What can hang from each mark
K: C V
G: E V
Y: C
T: E
V: G K T
C: T Y
E: G

Each row was made from one small tree. Brackets hold a mark, then the marks that hang from it, in alphabetical order. Every link used is in the known rows. Write each row's tree.
Known rows
{K {C T}}: [-5.9, -21.1, 17.8, 7.7, 12.0, -9.5, 2.8, -13.3, 29.5, 2.1, 2.8, 10.1, -9.1, 4.2, -9.9, 2.1, 17.8, -4.7, -13.5, -18.2]
{T {E {G V}}}: [8.7, 6.1, 5.6, 63.0, -12.2, -9.9, 15.6, -15.9, -5.5, -21.6, -19.0, -34.2, -3.6, -37.0, -18.6, -17.7, 19.9, 11.2, 11.3, 5.9]
{C {T E}}: [-0.3, -23.8, 18.5, 19.8, -7.1, -9.1, 7.1, -12.6, 11.6, -34.7, 0.2, -18.8, -5.4, -17.0, -18.9, 3.7, 22.2, 9.5, 17.5, -4.4]
{G {V T}}: [7.0, -0.5, -5.5, 44.9, -19.6, -2.4, 1.4, -22.4, -9.1, 9.3, 2.0, -24.9, 4.8, -16.4, -4.0, -21.7, -27.8, -5.8, 11.9, 17.0]
{C Y}: [-10.6, 0.5, 17.9, 30.0, -6.7, -15.4, 1.0, -11.7, -9.8, 10.8, -2.2, -33.2, -0.6, 1.6, -29.3, -0.4, 0.8, -2.0, 3.6, -4.6]
{K {C T Y} V}: [-34.4, -13.7, 29.6, -15.0, 20.1, 3.7, 15.4, -5.9, 31.0, 14.2, 3.9, 29.9, -1.8, 24.5, -46.1, 11.7, 2.0, -9.5, -19.3, -20.2]
{K {V {G E}}}: [-16.1, -29.4, 22.1, -7.2, 17.8, 27.0, 26.0, -13.5, -13.6, 2.4, -21.2, -2.8, 1.9, -5.4, -3.5, -11.5, -1.3, -27.2, 6.9, 12.1]
{V {G E} {K C} T}: [0.4, -2.8, -16.3, -4.5, 32.0, 20.4, 19.9, -6.8, 7.9, 14.8, -37.1, 8.0, 4.8, 23.1, 27.9, -21.2, -23.5, -3.1, 39.4, -4.9]
{E {G V}}: [15.6, 0.6, 11.5, 61.0, -6.1, -7.4, 12.9, -23.1, 0.1, 9.5, -13.0, -32.8, -3.1, -22.2, -11.7, -18.7, 5.8, -5.1, -10.6, 6.8]
{Y {C {T E}}}: [-8.4, -5.4, 16.6, 38.3, -7.6, -17.5, 6.9, -32.8, 19.2, -33.2, -32.3, -31.1, -14.4, -13.2, -34.2, -1.7, 44.6, 10.6, 13.3, 7.8]
{T {E {G {V K}}}}: [23.1, 13.2, 0.7, 56.2, 7.0, -2.4, 24.2, -8.2, -1.7, -21.1, -28.9, -26.9, 6.2, -11.4, -8.2, -14.5, 7.7, 16.5, 34.4, 26.1]
{T {E {G {V {K C}}}}}: [14.1, 18.5, -8.8, 45.1, 20.1, -5.6, 24.8, -4.5, 11.9, -13.1, -32.0, -0.8, 0.9, -4.6, -5.8, -16.0, 16.4, 19.5, 27.6, 10.8]
{C {T {E {G V}}} Y}: [5.8, 0.9, 16.7, 41.9, -6.9, -19.3, 22.7, -18.7, 12.1, -22.0, -13.5, -32.5, 0.3, -18.6, -55.9, -14.7, -7.8, 14.7, 0.6, -22.3]
{G E {V T}}: [-6.8, -18.9, 1.7, 44.4, -18.4, 2.8, 20.7, -22.7, -18.3, -0.7, -4.3, -32.4, 0.7, -21.1, -11.1, -26.0, -47.6, -9.5, 4.8, 23.1]
{V {K {C Y}}}: [-7.7, 14.2, 0.6, 11.6, 27.1, -10.5, 13.0, 1.1, 6.8, 19.4, -13.5, 3.0, 3.7, 33.5, -18.6, 3.0, 1.0, 6.3, 19.0, 2.6]
{K {C Y} {V {T E}}}: [-50.6, 18.2, 2.7, 4.5, -1.1, 14.7, 7.8, 7.8, 12.8, 1.0, -10.5, 22.7, -4.9, 5.2, -34.5, 2.8, 4.3, 11.1, 24.9, -17.4]
{T {E G}}: [-3.9, 4.8, 16.8, 53.3, -10.5, -2.6, 5.5, -6.4, 10.6, -17.8, -26.3, -31.3, -12.5, -29.4, -3.6, -2.0, 43.8, 14.5, 15.7, -13.4]
{E {G {V T}}}: [9.7, 9.1, 3.2, 60.2, -18.3, 2.7, 4.9, -22.7, 13.1, 18.3, -16.1, -28.7, -0.6, -17.8, 0.7, -24.1, -15.4, 0.8, -1.7, -3.7]
{C {T {E G}} Y}: [-5.4, 1.4, 28.5, 31.3, -4.4, -12.3, 13.6, -10.2, 27.0, -20.0, -19.7, -28.9, -7.6, -6.5, -41.7, 1.8, 17.1, 18.7, 3.3, -39.5]

Write each row's tree
[3.8, 6.3, -15.3, 16.0, -4.7, 7.8, -8.4, -11.1, -5.5, -15.0, -26.8, -21.6, -0.3, -19.7, 16.6, -19.0, 9.5, 7.7, 55.7, -16.0]	{V G {T E}}
[7.3, 7.5, 13.5, 63.7, -7.3, -18.9, 20.9, -42.6, 22.5, -25.2, -42.9, -36.2, -12.4, -25.0, -46.1, -19.4, 32.3, 14.6, -6.3, 5.3]	{Y {C {T {E {G V}}}}}
[11.4, -24.8, 3.7, -21.6, 46.6, 9.8, 32.2, -12.8, 19.5, -2.4, -27.4, 13.0, 4.7, 27.4, 8.0, -14.3, -13.7, -8.7, 18.7, -7.9]	{V {G E} {K {C T}}}
[-1.2, -16.6, -0.6, 11.7, -0.5, 15.2, 9.3, -17.8, -9.0, 6.9, -26.2, -27.6, -1.0, -8.3, 16.8, -23.0, -21.8, -11.5, 24.7, -9.4]	{V {G E} T}
[-8.9, -10.3, 20.7, 15.5, -6.1, -17.2, 9.6, -8.6, 6.0, -30.1, -0.7, -25.0, -2.8, -5.9, -48.5, 2.4, 4.7, 14.8, 17.0, -18.2]	{C {T E} Y}
[22.6, 8.9, -14.9, 6.2, 18.4, 17.0, 0.5, -9.9, 4.5, 17.9, -28.6, -11.6, 10.7, 23.6, 34.0, -15.5, -15.3, -1.2, 54.7, 3.3]	{V G K T}
[17.5, -16.4, 3.5, 3.2, 28.3, 12.1, 26.3, -12.2, -15.9, -0.8, -32.6, -22.1, 8.5, 12.2, 16.7, -14.1, -12.0, -10.6, 36.2, 19.5]	{V {G E} K}
[14.7, 10.4, -17.2, 40.3, -6.7, 0.4, 15.4, -8.6, -11.6, -18.5, -15.2, -21.6, 11.1, -4.1, -3.0, -16.3, -28.2, 15.9, 56.6, 36.6]	{G {V K {T E}}}
[8.5, -10.9, -4.7, 37.3, -1.6, 9.5, 32.8, -14.7, -14.2, 3.8, -12.9, -24.6, 9.2, 4.6, -2.0, -23.7, -59.5, -3.5, 27.1, 40.2]	{G E {V K T}}
[17.6, -5.6, -10.1, -18.4, 42.4, 2.0, 16.6, -5.5, 21.1, -21.6, -28.0, 17.3, 3.4, 18.4, 8.5, -6.4, 19.6, 11.2, 50.4, -13.6]	{V G {K {C {T E}}}}
[-9.4, -3.0, 3.8, -4.3, 8.4, 31.4, 0.0, -11.5, 5.1, 21.4, -16.8, 8.1, 4.7, 5.1, 13.1, -9.0, -2.4, -18.7, 26.7, -4.7]	{K {V G T}}
[0.6, 3.5, -11.1, 49.8, -25.3, -4.5, 4.5, -16.2, -17.2, -22.8, -5.6, -28.1, 1.6, -32.0, -13.2, -22.7, -14.6, 10.2, 34.7, 16.3]	{G {V {T E}}}
[23.5, -1.4, 5.9, 25.4, 29.9, -3.2, 27.7, -16.5, 40.4, 10.6, -17.4, 10.1, 4.1, 21.5, -10.1, -12.4, -6.2, 3.5, -5.6, -0.6]	{E {G {V {K {C T}}}}}
[-20.4, -18.5, 12.1, -5.9, 7.6, 38.1, 19.8, -13.4, -2.9, 11.4, -23.0, 1.0, 3.6, -0.4, 7.0, -15.2, -22.2, -23.4, 18.2, 1.4]	{K {V {G E} T}}
[-4.6, 6.1, 24.1, 55.4, -5.7, -11.3, 10.9, -33.1, 39.1, -24.5, -48.8, -33.9, -18.8, -16.5, -29.8, -3.9, 58.0, 16.4, -0.6, -10.6]	{Y {C {T {E G}}}}
[-14.3, -4.6, 4.1, -16.3, 32.0, 18.0, 5.3, -7.0, 7.5, 19.9, -15.9, 29.4, -1.6, 6.9, 3.8, -6.1, 28.0, -20.7, 8.2, -8.2]	{K C {V G}}
[2.4, 5.9, -6.6, 31.8, -2.2, 10.0, 6.1, 0.2, 5.4, -17.1, -21.4, -17.0, 2.3, 4.9, 12.7, 1.2, -2.5, 19.5, 60.5, 18.8]	{V K {T E}}
[-24.6, 8.7, 20.0, 36.6, -13.1, 31.1, 8.4, 0.1, 28.8, -1.8, -25.9, -2.6, -9.0, -13.8, -2.4, 3.0, 23.1, 8.4, 18.7, -11.0]	{K {V {T {E G}}}}
[-19.6, -4.9, 10.6, 3.8, 7.3, -19.0, 10.6, -5.0, 19.5, -23.7, -2.4, 0.7, -8.0, 1.5, -44.7, 2.7, 15.0, 16.0, 10.4, -31.9]	{K {C {T E} Y}}
[-13.6, 3.0, -3.2, -1.7, 2.1, 28.1, 2.6, -4.1, -1.2, -10.3, -24.8, 4.5, 1.2, -9.7, 7.3, -9.8, 10.2, -4.4, 49.0, -5.0]	{K {V G {T E}}}
[23.0, -9.6, -3.7, -22.4, 48.1, 3.7, 12.3, -10.8, 28.8, 8.4, -22.2, 19.4, 4.4, 32.9, 15.9, -8.8, 6.7, -4.8, 26.5, -12.2]	{V G {K {C T}}}
[-7.8, 12.2, 7.9, 55.7, -18.9, 7.5, -2.0, -6.7, 22.1, -8.8, -29.0, -28.2, -11.1, -23.9, 6.4, -7.8, 22.0, 18.6, 25.8, -22.2]	{V {T {E G}}}
[12.6, -22.5, 5.9, 36.8, 10.7, 1.4, 38.2, -16.2, -25.4, -8.6, -11.5, -29.1, 11.3, -0.3, -11.9, -17.0, -38.9, -7.8, 16.1, 52.0]	{G E {V K}}
[-20.6, -40.5, 21.4, -33.6, 35.8, 25.3, 31.1, -12.4, 21.9, 1.9, -16.6, 31.8, -2.5, 10.0, -10.5, -8.3, 1.5, -24.0, -10.3, -17.1]	{K {C T} {V {G E}}}
[2.2, -13.8, -2.7, 25.4, 23.8, -4.1, 37.8, -11.6, -12.2, -1.5, -12.8, -1.6, 4.1, 6.2, -11.3, -17.2, -27.7, -6.2, 9.6, 38.9]	{G E {V {K C}}}
[-4.9, 28.0, -8.6, 35.7, 12.5, 11.1, 8.1, 6.5, 38.2, 0.1, -38.7, 5.7, -6.6, 11.2, 17.9, -2.5, 21.0, 27.4, 41.9, -16.1]	{V {K C} {T {E G}}}
[-3.2, 2.6, -4.9, -10.2, 42.4, 0.5, 29.2, -2.1, -6.0, 12.3, -35.2, -1.2, 6.5, 30.2, -10.8, -16.9, -20.5, -4.7, 28.8, -8.6]	{V {G E} {K {C Y}}}
[15.2, -7.8, -10.2, 15.8, 21.8, -10.9, 26.9, -12.8, 12.3, -30.1, -6.0, 11.4, 5.4, 5.9, -22.6, -11.6, -2.2, 14.2, 29.5, 19.1]	{G {V {K {C {T E}}}}}
[3.2, 17.2, -27.1, 31.7, 8.9, 0.0, 15.3, -3.3, 0.6, -12.6, -16.2, 6.3, 5.7, 1.8, -1.1, -16.8, -16.2, 19.0, 50.3, 23.9]	{G {V {K C} {T E}}}
[-24.0, 7.6, 4.6, -22.2, 33.1, 8.8, 8.4, -3.5, 3.4, 26.4, -15.5, 23.8, 1.5, 19.2, -23.3, -6.5, 12.3, -17.7, 6.4, -22.2]	{K {C Y} {V G}}
[20.0, 5.3, -10.9, 38.1, -0.8, 6.0, 11.2, -16.2, -7.0, 10.4, -7.0, -17.8, 11.8, 11.7, 3.9, -18.1, -40.0, 0.6, 35.3, 36.5]	{G {V K T}}
